Each row was made from one walk, in order. Every step used is in the known rows, and no mark comes twice. Write each row's walk.
In the rows, zero is written as 128.
Known rows:
bininos > kotage > pemeb: [119 128 152 145 200 136 122 121 107  90 163 172 141  61 157 158 120 175
 130 111 109 128 127 124 135 132 151 134]
ritisuk > pemeb > vogug > bininos > pulin: [157 188  38  78 128 105 140 136 148 147 134  84 141 107 106 113 114 127
  67 127 156 154 175 121 121 126 116 166]
vogug > bininos: [175 112 156  89 122 136 140 160 109 154  80 131 109 146 129 141 115 141
 124 124 125 121 143 105 129 157 127 129]
vefik > pulin > bininos > kotage > pemeb: [114  99  96 136 166 105 118 124 129 128 123 115 131 105 210 155 110 162
 117 109  81 134 115 157 133 105 158 169]
lifum > vefik > pulin > bininos > kotage > pemeb > tizu: [ 74  86  55 186 112 139 128 117 138 139 112  77 140 105 195 177 130 115
 123  98  79 122 103 147 105 108 157 120]
pemeb > vogug: [147 126 143 141 144 156  85 134 127 116 133 144 148 109 107 115 155 118
 163 119 131 127 116 119 138  93 127 128]
kotage > pemeb > vogug > bininos > lifum > vefik > pulin: [126 175  60 145 155 105 149  97 188 141 163  31 170 147 138 168  74  40
 106 127 115 170 134 127 130 102 139 123]
tizu > pemeb: [108 111 198 150 114 138 127 159  86  77 119 206 109 141  79 118 120 182
 149 120 139  84 153 136 147 117 119 119]
ritisuk > bininos > pulin: [157 163 163 116 138 174 122 140 125 173  89 107 188 133 175  97 162 196
 160 159 164 142 117 131 170 126 129 170]
vefik > lifum: [140 118 173 139 149 128 106 139 126 142 114 169 116 138 144  79 149 199
 176 109 164  97 114 126 119  92 170 165]
lifum > vefik > pulin > bininos > kotage: [125  73 101 173 109 171  97 148  78 141 100 111 131 180 209 143  91 158
 114 110  82 143 110 146 138 105 163 140]
kotage > bininos > tizu: [135  75 141 150 146 133 133 119 152 153 106 150 147 131 161 114 154 107
 147 167 178 124  87 117 128 133 110 120]
lifum > vefik > pulin > bininos > tizu > pemeb > ritisuk: [ 46 105  99 170  52 144 143 135 104 130  95  78  77 216  83 140  81 121
  73 117 137 123 102 171 114 149 122  78]
vogug > pemeb: [129 117 186  93 135 143 131 138 111 105  98 192 101 116  95 139 123 149
 118 138 144 106 144 144 126 142 133 129]
tizu > pemeb > vogug > bininos: [132 153 103 126 106 102 148 147 120  82 139 131 102 134  65 156 127  75
 117 115 100 113 180 124 143 121  99 115]
tizu > pemeb > kotage > bininos: [103  73 132 134 125  70 145 161 102  90 184 202 121 100 117 131 160 118
 164  97 124  94 104 130 147  95 123 103]
tizu > pemeb > vogug > bininos > kotage: [133 172  79 137 119 108 148 112  99  53 174 133  95 103 109 173 120  90
  96 111  73 135 198 126 159 132 113 120]
vogug > bininos > kotage: [178 128 129 101 132 145 141 122  84 124 112 137 105 113 172 161 104 153
 104 120  99 140 159 106 144 167 142 132]
bininos > pulin > vefik: [139 104 155 126 152 180  90 108 142 131 122 146 171 190 141  92 136 177
 117 143 147  97 131 128 124 116 136 151]
pulin > vefik: [143  68 181 132 133 152  72 141 121 137 131 162 144 182 119 110 140 154
 151 128 121  98 138  90 115 128 137 120]
vogug > bininos > lifum: [188 144 164  93 118 143 157  93 154 140 100 121  97 144 150 131 104 144
 128 154 146 154 188  70 123 153 137 121]
tizu > pemeb > ritisuk: [ 78 137 191 117  93 103 123 153  81  82 118 164  74 133  25 144 123 178
 116 105 141 106 125 137 122 150 120  84]
pemeb > vogug > bininos > kotage: [175 157  78 116 141 135 122 103 113 109 151 105 119  93 157 164 129  90
 106 113  82 159 163 109 146 136 130 132]
ritisuk > bininos > tizu > pemeb: [113 150 170 166  93 156 154 133 107 131 129 143 132 134 121 104 147 153
 162 164 164 124 157 120 173 158  98 114]
kotage > pemeb: [118 112 178 131 192 129 124 157 127 119 130 168 147  93 112 140 128 161
 147 115 137 101 111 125 121 120 138 132]
tizu > pemeb > ritisuk > bininos > vogug: [117 218 147 119  82  83 143 157 104 138 153  65 128 137  66 116 127 116
 145 138 105 172 123 126 141 166  90 111]
lifum > vefik: [127  86 182 164 132 194 101 179  80 132 107 162 148 171 108 128 110 159
 148 116 139 110 105 109 132 120 145 109]
kotage > bininos > vogug > pemeb: [145 131 116  99 157  73 157 132 161 124 135 129 140 126 131 125 127  39
 113 168 109 149 108 147 109 126  94 150]

Write each row's walk:
[ 99 111 152 143 141 133 131 118 160 134 104 148 139  55 114 145 167 139
 169 110 144  85 110 123 103 127 132 106] -> kotage > pemeb > tizu
[145 143 111 108 184 107 162 127 112 110 148 128 117  77 160 190 101 132
  94 110  88 136 157 110 132 163 146 136] -> vogug > bininos > kotage > pemeb
[154 164 151 103 141 143 149 121 132 113 132 143 124 127 107 107  93  97
 112 148 116 137 141 155 118 143 112 146] -> bininos > vogug > pemeb
[114 202 170  93 150  81 134 107 167 158 146  61 127  75 107 158 153 152
 159 148 153 198 136  65 122 159 139 100] -> kotage > pemeb > ritisuk > bininos > lifum
[158 202 142  97 106 110 117 152 120 193 128  37 152 125 114 106 139 119
 157 139 116 196  88 110 131 167 106 120] -> pemeb > ritisuk > bininos > vogug
[113 109 130 116  67 117 108 145 122 157 104 157 116  65  95  99 152 192
 154 117 176 112 152  92  94 143 130 112] -> ritisuk > pemeb > tizu
[121 129  62 159 189 121 115 115 155  80 175 114 117  65 164 176 162  86
 121 108  64 151 153 100 116  85 144 138] -> pulin > bininos > kotage > pemeb > vogug
[ 99 151 125 186 116 167 138  94 134  70 159 163 118 121  79 105 137 100
 134 137 158 105 153 149 153 115 101 106] -> bininos > tizu > pemeb > vogug
[122  57 127 160  97 163  97 182 104 172  68 103 137 210 166 123 101 145
 135 114 108 119  90 144 124  93 149 139] -> lifum > vefik > pulin > bininos
[123 193 142  71 124 110 146 114 126 118 129 104  91 120  55 131  93  93
  78 134 116 159 114 157  96 175 112 111] -> bininos > vogug > pemeb > ritisuk
[130  71 116 121 170 108  94 123 173 146 125 130 189 190 162 112 172 117
 118 165 139 110  99 121 117 100 120 156] -> kotage > bininos > pulin > vefik
[ 72 146 171 138  91 146 149 103  99  94 123 154  71 132  42 128 114 160
 100 129 176 109 128 145 125 177 110  71] -> bininos > tizu > pemeb > ritisuk
[125 135  86 111 109  75 161  97 195 139 113 107 133  89 129 129 168  17
 135 165 118 131 106 142  88 135  87 124] -> kotage > bininos > vogug > pemeb > tizu
[130 125 129 136 166 146  97  96 167 147 138 139 152 198 164  63 155 192
 130 129 166  86 131 135 109  87 170 186] -> bininos > pulin > vefik > lifum
[146  85 115 133 111 140  97 121 106 142  93 124 119 140 223 127 110 183
 125 119  93 141 117 151 142 111 156 165] -> vefik > pulin > bininos > kotage
[119  85 162 159 114 169  89 171  82 163  94 130 177 192 141 112  82 167
 146 114 137 112  68 167 148 107 148 133] -> lifum > vefik > pulin
[ 88  91 106 174 101  83 148 116 128 103 200 141 150 160 156 123 101 102
 157 113 137 134 101 145 155  76 141  98] -> tizu > pemeb > kotage > bininos > lifum > vefik > pulin
[152 168  36 112 157 108 117  83 202 150 156  59 147 192 151  96 161  82
  97 123 126 110 157 125 109  89 147 181] -> pemeb > vogug > bininos > pulin > vefik > lifum
[125  75 118  78 146  76 144 137 126 119 163 188 112  78 133 150 162  86
 134 113 127 116  96 141 125 120 133 114] -> vogug > pemeb > kotage > bininos
[132 165 122 112  95 145 156  83 163 124 110 124 115  87 110 112 132  76
 127 143 124 120 138 151  96 148 103 118] -> bininos > vogug > pemeb > tizu
[ 95 120  69 178  82 137 131  97 159 108 121 102 107 163 130 101 125  85
 118 137 129 115 138 179 147  87 106 137] -> vefik > pulin > bininos > tizu > pemeb > vogug
[140  98 127  95 112 121 114 168  77 145 187 190 119  62 116  92 117 210
 146  77 156 122 135  99 124 127 151 119] -> ritisuk > pemeb > kotage
[170 153  82 126 124 166 147  93 157 148 119  85 121 126 131 126 128  59
 106 140 143 139 148 116 135 152 106 114] -> pemeb > vogug > bininos > tizu
[104 184 151  75  94 131 150 102 125 167 104  80  91 102  86 147 147 119
 100 165 169 167 125 130 130 215 115  94] -> vogug > pemeb > ritisuk > bininos > tizu
[167 112 124 135 158  89 126 150 151 151 130 117 178 142 161  99 136  72
 158 157 115 148  76 120 121 107 100 149] -> kotage > bininos > vogug
